Each row was made from one walk, in order. Every step used is in the known rows, and no mark comes twice. Write each row's walk.
Known rows:
dodab > vobad > kinad: [14.7,5.6,2.1,-16.3,15.4,21.9,-15.9,-5.8,-3.5,-0.4,-36.4,-18.1,-3.4,-22.6,-10.8,-27.7,-20.8,-10.7,-53.0,38.5]
pakuz > dodab > vobad > kinad: [7.0,25.2,-26.0,-13.8,15.1,-2.5,-11.5,-5.7,8.2,15.1,-29.1,-2.4,-16.6,-31.0,14.2,-40.1,-23.7,2.3,-0.2,29.0]
dodab > pakuz > kinad > vobad: [-21.0,26.9,8.5,-18.1,7.7,64.6,-2.1,28.9,-1.5,-6.4,-7.6,32.3,21.7,-16.1,-11.8,9.2,-4.1,-15.0,29.9,-40.5]
kinad > vobad > ferefot > dodab > pakuz > dalad > lere: [4.2,-25.5,-2.2,-5.1,4.7,-3.1,38.0,10.9,8.4,34.4,-13.3,26.2,-3.5,21.2,-12.5,32.4,37.9,-5.5,58.1,-12.4]
pakuz > dodab > vobad: [11.1,24.8,-23.9,21.6,19.8,-3.1,-1.4,-3.3,6.5,9.4,-10.0,22.3,5.5,-20.6,13.4,-30.5,-21.6,-7.9,-5.1,19.3]
kinad > vobad: [1.7,3.4,10.0,9.4,11.9,60.5,2.5,13.8,-25.4,5.8,-22.8,59.3,-18.4,-3.6,-4.7,-18.4,11.7,-14.7,10.5,-6.9]
lere > dalad > pakuz > ferefot > dodab > vobad: [0.0,7.9,2.4,8.4,-63.7,-39.8,-26.8,6.9,-3.5,-22.7,36.6,-7.1,-1.8,23.4,8.7,21.7,12.3,18.2,-28.1,11.5]
dalad > lere: [6.7,30.1,17.6,38.4,-27.0,60.7,33.7,-29.9,-31.9,35.7,-8.4,16.7,28.0,4.6,-8.6,-0.7,16.9,-22.5,-9.6,17.7]
lere > dalad > pakuz > kinad > vobad > dodab: [-10.0,-10.1,10.4,-27.0,-52.1,2.9,-33.1,12.9,-17.4,-7.2,-2.1,-2.5,14.6,14.5,-4.5,-1.6,21.2,8.4,-13.9,-24.1]
kinad > vobad > ferefot > dodab > pakuz > dalad: [0.9,-36.8,-5.0,-10.6,25.6,-11.6,24.9,13.0,14.6,12.9,-4.2,24.2,-20.4,13.2,-6.4,24.2,21.9,-6.4,62.1,-16.6]
vobad > ferefot: [5.1,-22.0,-8.2,11.8,33.7,8.1,14.2,-47.6,2.4,5.7,4.3,-27.6,3.0,-10.9,-11.9,-24.5,-12.2,-34.1,5.4,19.5]
vobad > kinad: [-3.7,6.2,9.5,-26.5,9.4,49.3,-4.3,-24.7,-18.4,6.5,-23.0,-23.6,-37.9,-26.9,3.1,-31.2,-15.7,-7.2,8.1,23.4]
vobad > dodab: [11.4,-2.7,20.5,13.9,35.5,-8.0,18.0,-13.3,-4.8,9.1,-8.8,-5.4,8.0,-2.3,-1.7,-10.8,-23.3,-9.0,-18.8,14.4]
ferefot > vobad > dodab > pakuz: [12.6,-7.6,19.3,18.7,24.9,-40.2,28.2,-1.9,27.5,-7.7,4.7,-34.9,27.8,37.4,6.9,-21.2,-17.3,-13.5,-23.4,-7.4]
pakuz > ferefot > dodab > vobad > kinad: [0.2,42.8,8.9,-6.4,6.0,-25.2,-10.9,6.7,13.7,19.0,-3.0,-1.4,-22.2,-13.7,20.4,23.9,-11.8,5.0,-17.1,44.5]
kinad > vobad > dodab > pakuz: [4.6,2.0,14.2,-5.0,27.1,10.8,16.3,38.7,-3.8,1.3,-19.8,40.2,-4.4,8.2,-15.5,-0.3,-1.5,3.4,11.8,-19.5]
kinad > vobad > dodab > pakuz > dalad: [3.3,-4.6,9.9,-10.5,37.3,11.0,28.4,42.8,-7.3,8.9,-9.2,43.7,-16.3,6.7,-5.9,19.7,14.0,15.1,18.6,-27.9]
lere > dalad > pakuz > dodab > vobad: [2.4,-3.2,-20.5,8.6,-57.2,-22.0,-22.3,-0.5,-10.4,-25.9,24.7,-3.1,0.2,13.8,5.0,-18.1,6.9,14.1,-11.7,-2.0]
lere > dalad: [-5.8,0.3,10.6,13.9,-46.1,36.0,-2.9,-16.7,-38.1,-18.2,28.5,2.4,-10.2,13.4,9.4,-18.6,1.7,-25.2,-11.2,8.4]
dalad > pakuz > vobad > ferefot > dodab: [-7.2,-45.3,-16.1,-7.4,-0.6,-52.2,-14.1,-9.2,22.0,1.9,-12.4,-31.5,17.3,-5.9,-4.1,27.9,-0.3,13.2,-0.1,-3.2]
vobad > ferefot > dodab: [6.4,-41.6,0.2,11.6,21.4,-36.3,16.7,-46.1,22.6,14.2,0.4,-30.9,3.1,5.8,-4.6,-1.9,-12.5,-35.0,41.8,25.8]
pakuz > dalad: [-0.8,-4.8,1.2,15.5,35.2,50.3,34.4,-11.1,-25.9,10.2,24.4,18.9,-27.4,-13.3,19.4,23.7,16.2,-0.6,13.9,-10.2]

Which walk is each row?
[6.9,-5.7,11.1,-10.2,5.7,10.2,3.0,-28.5,7.4,7.1,-20.9,-46.9,-12.8,13.6,19.4,-51.9,-5.1,-20.6,-17.9,17.4] : ferefot > vobad > kinad
[-11.0,52.8,4.3,21.8,9.8,5.3,20.3,14.2,14.0,-16.3,42.9,-2.2,1.0,9.8,16.0,11.6,-9.7,0.2,-4.8,-9.6] : dodab > pakuz > ferefot > vobad
[-8.5,5.8,-2.0,12.1,27.2,40.9,41.9,10.3,-9.5,-18.1,42.9,15.3,-14.2,-6.4,3.9,36.7,3.5,6.6,34.6,-33.6] : dodab > pakuz > dalad
[-1.7,8.9,7.3,4.1,-50.2,-46.2,-14.9,1.6,-3.5,-16.1,39.0,-30.5,-2.1,35.3,16.5,-2.0,16.2,20.6,-40.6,1.4] : lere > dalad > pakuz > ferefot > vobad > dodab
[1.7,-30.9,-1.3,-5.1,15.0,-11.7,13.2,7.7,16.0,6.5,-14.4,22.0,-8.4,13.1,-16.0,4.0,6.9,-17.9,55.1,-7.4] : kinad > vobad > ferefot > dodab > pakuz
[-9.6,-0.9,4.6,-14.1,-6.9,39.8,-30.7,6.7,-4.3,0.0,-22.3,21.5,19.5,-15.1,-12.4,0.0,18.5,8.9,8.3,-37.4] : dalad > pakuz > kinad > vobad
[-2.1,29.3,12.0,-7.7,28.5,5.5,12.9,46.9,-1.9,8.0,-6.7,43.7,-13.8,2.1,-5.7,12.8,0.8,13.8,2.9,-10.5] : kinad > vobad > dodab > pakuz > ferefot
[21.5,-15.5,-11.6,15.6,35.8,-12.4,-1.7,-24.5,13.5,-1.4,-12.4,-20.4,29.9,-10.8,-21.9,-21.9,-17.4,-32.6,-54.8,33.8] : dodab > vobad > ferefot
[3.9,-20.9,-6.1,-2.4,26.9,28.3,5.3,-5.9,-8.1,13.6,-21.6,25.5,-12.9,-4.1,-15.3,-24.3,11.9,-24.7,16.4,3.4] : kinad > vobad > ferefot
[-12.9,-33.2,-14.7,-13.8,-52.7,-20.2,-24.1,-4.6,-14.6,-18.4,16.1,-33.0,7.4,8.8,-0.9,6.1,12.8,4.1,-27.7,-2.4] : lere > dalad > pakuz > vobad > ferefot
[3.4,15.9,-0.5,-6.1,-10.1,-43.6,-24.9,3.2,19.6,-4.6,4.2,-17.0,-15.4,-7.2,4.6,23.7,0.5,38.9,-9.1,16.9] : dalad > pakuz > ferefot > dodab > vobad > kinad
[-8.3,-34.4,-21.6,-7.5,4.8,-23.5,-16.9,-8.5,8.4,-3.9,-9.1,-29.9,18.1,-16.8,-10.6,13.8,1.1,12.6,-21.2,-5.6] : dalad > pakuz > vobad > ferefot
[8.7,-3.9,16.9,-0.3,29.4,16.8,9.1,22.1,-14.3,17.2,-33.5,41.6,-9.7,2.3,-8.1,-13.3,4.2,-3.7,-3.7,-1.8] : kinad > vobad > dodab
[-4.2,30.9,-1.8,22.5,-0.7,5.4,-10.4,-6.4,-3.6,-11.6,31.5,5.7,-13.9,-12.9,4.2,15.4,5.0,30.4,-10.9,-2.7] : dalad > pakuz > ferefot
[-7.4,15.7,19.9,-13.0,32.4,-0.8,10.9,9.4,12.3,3.3,-5.5,-15.4,36.0,-10.7,-7.7,11.7,-29.4,-7.2,-0.4,-17.9] : vobad > dodab > pakuz > kinad
[-25.1,11.7,-6.5,-36.1,6.0,28.2,1.0,26.5,-1.0,-9.2,-12.1,-16.6,-6.2,-29.0,0.6,18.6,-23.1,4.1,-1.5,-8.0] : dodab > pakuz > vobad > kinad
[0.8,-5.2,-20.4,-20.6,-60.5,-21.0,-32.8,-2.7,-8.1,-20.9,9.3,-22.9,-16.8,6.0,5.4,-26.6,5.5,22.3,-7.9,8.0] : lere > dalad > pakuz > dodab > vobad > kinad
[-3.3,7.8,1.7,-18.9,-66.6,-38.5,-34.5,6.6,-2.4,-17.3,22.0,-26.3,-19.3,15.5,9.9,13.4,10.9,25.5,-21.3,18.7] : lere > dalad > pakuz > ferefot > dodab > vobad > kinad
[-0.7,-5.8,14.2,20.8,-11.0,-6.8,50.9,2.3,7.5,14.1,22.9,13.3,3.1,21.7,8.2,61.7,14.6,0.9,64.9,-15.0] : ferefot > dodab > pakuz > dalad > lere
[4.8,-18.3,-29.2,1.1,-47.7,-43.6,-23.1,-14.0,2.2,-21.5,24.8,-23.2,4.7,13.5,-1.7,-21.1,7.0,8.3,-8.7,5.4] : lere > dalad > pakuz > dodab > vobad > ferefot
[5.8,19.5,5.1,19.5,7.9,-47.9,-5.7,-2.1,19.1,-3.0,21.8,-24.1,3.1,15.6,13.1,2.8,6.4,31.7,-33.9,-2.0] : dalad > pakuz > ferefot > vobad > dodab
[-2.7,-15.9,3.2,11.7,-59.8,9.8,-15.2,-13.6,-27.2,-34.5,35.0,-8.1,-5.4,20.4,-1.4,-8.2,11.2,5.3,-8.3,-9.1] : lere > dalad > pakuz
[11.8,3.4,-26.2,19.9,1.4,-26.5,-15.3,-4.3,14.5,-13.6,1.6,7.1,8.5,-10.4,-2.3,-16.7,-6.2,26.0,-1.3,-3.6] : dalad > pakuz > dodab > vobad
[14.0,6.1,-36.8,10.8,32.0,-29.1,0.2,-20.7,21.5,15.2,-10.3,-2.8,8.9,-20.4,4.0,-35.5,-20.9,-14.9,-1.4,28.4] : pakuz > dodab > vobad > ferefot
[-11.4,16.6,21.6,-31.3,24.1,44.3,-16.0,17.8,-6.3,35.1,-48.8,27.2,24.3,-20.7,-2.0,-5.4,1.9,-19.8,-4.9,-16.6] : pakuz > kinad > vobad > dodab
[-8.8,-14.9,-8.4,1.1,-5.5,2.1,-17.6,6.2,-5.7,-10.1,-8.1,-4.0,13.6,-16.3,-1.4,18.0,1.1,20.8,-26.6,-13.0] : dalad > pakuz > vobad
[-13.8,1.8,21.1,-1.3,-3.9,-0.7,6.9,1.5,21.4,-1.5,4.3,2.5,22.5,1.3,2.5,34.0,-19.1,-20.7,60.0,-17.4] : ferefot > dodab > pakuz > kinad
